Each row was made from one path, in order. Every step used is in the known rows, and no mark comes twice. Write each row's path.
In the rows, zero is written as 128.
Known rows
vuvuv moni kezezed gubupiz: [ 99 110 140  94 138 159 184 150 160 116 158 130 173 127  98  85 153 113
  69 134 148 172 146 105 129 127 125 149  82 104 107  74 188 129 165]
kezezed nusum: [111  73 128 105 131 172 146 120 153  94 182 127 138 101 106 121 133 118
 106 123 161 144 134 105 142 103 156  91  89  60 103  77 152 125 138]
zosi nikun vuvuv moni kezezed gubupiz: [121 113 141  88 131 169 190 160 202 126 163 142 175 112  97  58 161 113
  73 158 150 184 170 104 140 158 122 176  96  97 111  67 184 122 160]
vubu nusum kezezed moni vuvuv nikun zosi: [122  70 160  94 155 150 171  86 182  87 175 116 133 118 139 100 137 140
  69 147 132 123 141  92 125 107 105 142  92 103 153 104 143  96 160]
dafo kudo gubupiz kezezed moni: [ 93 108 118  97 113 179 182 117 143 139 141 121 154  83  96 163 107 138
  99 109 132 173 123 128 166 119 130 148  66  75 152  82 174 135 147]
vubu nusum kezezed gubupiz kudo dafo: [105 109 123 152 115 153 148 120 174  73 140 167 194  94 122 105 148 108
 115 105 147 130 172 100 121  90 132  87 116 115 110  86 152  89 146]
gubupiz kezezed moni vuvuv nikun zosi febeme: [121  91 174  66 135 165 190  96 189 116 181 123 130  82 123 113  94 139
  73 124 146 162 129  75 158 146 115 183  63 112 161  99 155 127 143]
zosi nikun vuvuv moni kezezed: [129  93 134  85 131 189 181 164 200 115 180 126 161  82 105  70 161 128
  72 144 149 171 169 104 147 147 137 163  96  93 118  67 178 122 145]
dalep nusum kezezed gubupiz kudo: [110 122 143 134 121 135 144 127 177  74 127 155 182 126 132 108 161 125
  89 128 164 135 173 119 141 101 136  94 130  92 118  90 155 117 161]
zosi nikun vuvuv moni kezezed nusum: [130  76 133  85 130 184 178 160 188 129 180 120 142  93  80  70 158 131
  93 136 152 165 174  91 147 138 156 133 104  72 116  59 175 127 147]
nusum kezezed moni vuvuv nikun: [118  69 177 118 111 168 184 107 177 101 153 112 135 126 153 103 123 120
  73 162 138 151 150 119 159 108 116 149  91 101 132 112 160 124 147]
nikun vuvuv moni kezezed: [115  85 130  86 136 171 179 155 200 108 177 106 156  95 102  76 165 145
  82 135 158 164 169 100 130 133 138 142  87 104 125  84 168 105 155]
momerap dafo nusum kezezed: [134  98 146 132 136 165 134  61 177 116 180 115 162  83 115 107 140 140
 104 109 159 138 151 111 185 112 121  99 117  84 125  91 150 126 112]
zosi nikun: [122 100 130 106 127 192 152 132 168  87 186 150 163  79 132 112 130 100
  77 141 153 154 128 122 161 123 134 144  86  77 100  68 163 135 129]
kudo dafo: [103  93 120 120 133 199 145 133 168  75 177 139 168  65 131 113 123 102
 100 119 146 149 152 105 141  99 138 116  80 113 116  81 162 122 128]
kezezed moni: [101  97 133 106 122 175 172 126 162  91 162 142 162 105 130 108 136  89
  88 139 149 153 127 106 158 128 121 139  83  88 100  96 173 122 148]
vubu nusum kezezed gubupiz: [107  99 133 130 129 135 153 107 170  73 152 140 169 125 111  96 173 129
  91 140 153 137 120 118 123 100 118 112  97  87 103  81 151  94 152]
vuvuv moni: [106  92 137 109 138 172 173 127 164  92 170 123 149  85 128 106 138  97
  70 132 156 143 144 117 141 114 120 132  74  90 101  92 169 129 136]
kezezed moni vuvuv nikun: [105  73 166  99 123 173 192 117 168 105 164 122 126 117 163 113 115 100
  76 165 144 147 145 112 145 118 118 160  74 101 123 110 155 134 140]
dalep nusum kezezed gubupiz kudo dafo: [103 127 133 147 121 157 138 136 180  69 123 163 190  99 133  99 146 108
 101 114 151 136 195 107 138  85 137  89 130 119 129  89 163 118 157]
vubu nusum: [101  83 115 110 139 158 152 120 162  63 176 131 149  88 129 120 163 124
  93 130 159 117 114 108 118  95 133 110  77  85 102  76 137 103 133]
kudo gubupiz: [106  81 124  94 124 167 159 127 163  86 186 127 156  90 109 134 113 133
 100 120 163 147 140 129 136  98 142 130  82  83 126  64 165 125 134]
vubu nusum kezezed moni vuvuv: [121  62 140 105 120 156 176 115 172  91 154 121 152 122 142  91 174 134
  93 144 144 119 133  93 132  99 108 121  87 101 113 103 148 105 145]
dafo nusum kezezed moni vuvuv nikun zosi: [148  84 171  98 156 167 166  63 186 140 179 109 138 116 139 107 114 141
  79 150 139 159 163  86 162 130 116 134 102  98 169 120 149 119 163]
moni kezezed gubupiz kudo: [105 113 128  96 115 152 166 151 164 110 165 158 191 130 108 108 139 128
  95 114 158 169 154 100 133 131 150 117 105 100 107  79 167 114 163]
zosi febeme: [106  86 144 113 109 165 156 121 181  77 184 138 157  74 114 102 130 120
  90 121 173 138 116 110 145 128 134 145  75  90  87  73 146 128 114]
kudo gubupiz kezezed nusum: [115  73 120  80 121 171 161 122 144 114 175 117 133  88  79 156 111 154
 123  93 158 169 134 107 153  90 167  98  79  62 157  57 171 126 143]
zosi nikun vuvuv: [132  96 130 103 122 182 158 133 209  89 187 142 159  78 127  91 146 119
  89 155 162 163 155 115 155 144 131 149  95  80 110  76 148 114 128]
gubupiz kudo dafo nusum: [126 103 117 132 125 194 139 109 168 117 170 152 181  54 138 132 114 105
 128  97 160 150 185  86 155 112 156  79 105 105 126 100 145 121 130]

Write each row's path
[117  85 127  93 130 178 153 121 146 107 173 119 134  90  97 139 135 140
 109 103 157 167 124  94 163 104 163  87  77  68 136  79 160 122 144] | gubupiz kezezed nusum
[ 87 102 124 111 127 166 152  89 163 113 177 120 152  72  98 142  99 139
 100 100 152 119 148 148 147 104 116 141  88  73 120  62 148 149 100] | momerap dafo kudo gubupiz
[140 101 129 151 116 189 132  97 177 118 163 142 187  65 129 124 121 123
 123  95 154 156 191  93 165 101 155  66 122 106 136 102 152 111 135] | gubupiz kudo dafo nusum kezezed
[131 127 151 141 119 140 149  62 181 134 159 151 188 106 115 109 128 120
 115 101 165 145 184 104 176 131 116  95 139  89 115 100 152 122 128] | momerap dafo nusum kezezed gubupiz kudo
[144  86 143 130 105 190 166 104 180 148 148 141 184  88 149 105 126 117
 125 108 145 151 205  69 168 112 131  90 116 123 139 125 157 121 139] | gubupiz kudo dafo nusum kezezed moni vuvuv
[124  80 155  74 165 166 158  96 183  89 210 113 131 101 147 120 101 141
  67 148 149 143 154 105 125 114 121 145  76  99 151  96 136 122 146] | moni vuvuv nikun zosi
[141  91 139 131 131 173 136  86 172 113 171 117 162  96 119 118 147 146
 100 128 161 162 139 111 168 113 143  94 103  81 126  98 151 116 141] | dafo nusum kezezed
[118 124 122 134 122 174 147 107 170 130 154 170 192  83 132 119 113  92
 130 110 159 164 190  86 145 122 142  90 109 110 118 101 152 121 143] | kezezed gubupiz kudo dafo nusum
[111 101 146  95 166 168 147  94 176  75 203 127 141  88 126 126  97 122
  67 136 149 152 139 115 137 119 132 141  84  86 144  86 150 111 148] | vuvuv nikun zosi
[130  82 173  91 147 164 172  90 189 100 179 115 141 123 139 100 109 134
  64 150 134 153 156 101 151 122 108 153  95 105 156 110 159 114 164] | nusum kezezed moni vuvuv nikun zosi
[116 121 117 115 124 182 152 135 166 143 157 158 202  95 108 110 126 122
 128  99 149 178 186  75 141 125 164  93 114 119 130  85 163 121 156] | moni kezezed gubupiz kudo dafo nusum
[116  78 127 127 130 156 142 109 168  59 168 123 155  96 119 111 171 145
  91 127 151 124 118 116 131  88 130 100  93  85 111  81 144  93 138] | vubu nusum kezezed
[115  78 143  83 124 175 184 130 168 110 166 129 153 117 151 100 139 107
  88 150 152 145 145  95 144 123 111 143  72 101 106 109 157 130 145] | kezezed moni vuvuv
[121  89 171  91 161 154 163 104 188  81 158 111 133 122 150  97 135 140
  57 156 137 127 163 100 141 101 112 146 107 103 169 105 153 124 170] | dalep nusum kezezed moni vuvuv nikun zosi
[114  92 146 124 116 170 165 116 169  88 154 131 168 114 123  99 143 111
  83 136 142 160 131 112 169 119 123 128  97  89 111 100 180 111 152] | nusum kezezed moni
[110  57 163 120 120 155 185 103 172  85 150 110 126 121 152 106 151 126
  76 159 134 121 132 111 135  91 112 136  91 101 127 103 146 108 143] | vubu nusum kezezed moni vuvuv nikun
[129  71 157 101 112 169 177 119 176 109 158 121 160 125 142  90 150 128
  86 147 145 150 149 101 156 114 111 133  88 104 117 109 163 120 149] | nusum kezezed moni vuvuv
[ 98 123 122 129 116 170 156 134 171  92 153 175 197  89 131 111 112  81
 113 111 154 157 185 101 134 117 134 108 101 117 106  91 160 117 144] | kezezed gubupiz kudo dafo
[138 118 145 140 111 149 147  85 173 131 150 155 188 118 121 116 138 125
 112 121 167 168 169 107 161 129 140  88 128  83 119 106 151 108 156] | dafo nusum kezezed gubupiz kudo
[107  87 128  77 111 179 192 120 152 157 145 111 144  96 115 154 111 160
  97 121 136 165 140 115 152 116 119 154  57  90 156  91 159 142 142] | dafo kudo gubupiz kezezed moni vuvuv
[ 97 118 120 109 116 175 160 162 167 106 158 165 205 103 109 103 126 112
 110 100 145 170 179  89 130 115 153 112 104 125 117  74 174 116 156] | moni kezezed gubupiz kudo dafo
[148  73 154 108 121 174 170  92 175 146 156 117 157 120 142  99 150 137
  99 146 152 158 154  86 166 122 118 115  98  96 129 120 154 125 148] | dafo nusum kezezed moni vuvuv
[ 95  84 151  92 111 178 201 106 152 149 141 101 121  98 125 164  87 149
  86 135 126 168 141 133 151 109 124 168  58  89 173  93 159 146 140] | dafo kudo gubupiz kezezed moni vuvuv nikun
[101 104 116 100 121 179 160 112 148 128 159 112 151  73  94 174 105 166
  97 102 145 169 124 138 150 103 143 130  62  75 155  71 157 131 137] | dafo kudo gubupiz kezezed
[117  88 135 107 136 166 174 127 203  95 171 115 145  81 126  86 152 116
  86 148 166 152 173 111 136 135 118 139  83  91 111 100 157 107 139] | nikun vuvuv moni
[111  96 159 101 142 160 148  88 191  69 205 132 138  70 109 112  92 126
  69 124 161 140 126 109 139 137 134 165  81  89 125  74 144 121 129] | vuvuv nikun zosi febeme
[107 119 134 115 114 148 161 124 167  98 161 169 183 116 131 118 125  97
  99 124 166 154 162 114 136 131 132 114 102  88  96  95 155 114 150] | kezezed gubupiz kudo
[104 101 116 128 118 189 147 136 172  82 170 158 181  61 139 124 112  98
 110  97 152 145 181  99 142 102 147  95 100 113 115  90 153 118 130] | gubupiz kudo dafo
[105 103 143 125 127 160 156 131 171  68 131 127 157 114 133  96 170 115
  77 139 145 134 138 114 161  99 126 121 110  89 123  92 172 121 160] | dalep nusum kezezed moni
[103  86 112  97 119 176 155 109 134 142 159 106 131  80  71 174 105 171
 116  91 149 163 129 126 149  96 164 100  72  50 152  62 155 137 138] | dafo kudo gubupiz kezezed nusum
[ 94  94 114 112 120 174 154 112 154 111 170 118 152  85 105 152 110 147
  97 121 152 143 135 149 131 102 136 134  77  68 122  67 150 135 128] | dafo kudo gubupiz
[110 105 137  88 137 152 188 150 200 119 159 126 168 122  95  65 167 132
  83 152 157 180 173 101 123 146 125 155  89 105 116  85 173 107 167] | nikun vuvuv moni kezezed gubupiz
[121  84 143  69 123 180 191 131 160 125 158 125 150 103 144 121 139 129
  89 130 144 170 134  85 162 122 116 141  60 107 141 111 167 126 151] | gubupiz kezezed moni vuvuv
[113 114 135  95 120 143 189 155 201 124 153 144 182 118 102  76 155 126
  97 128 163 170 199  97 123 152 133 135 110 106 113  95 168 101 167] | nikun vuvuv moni kezezed gubupiz kudo
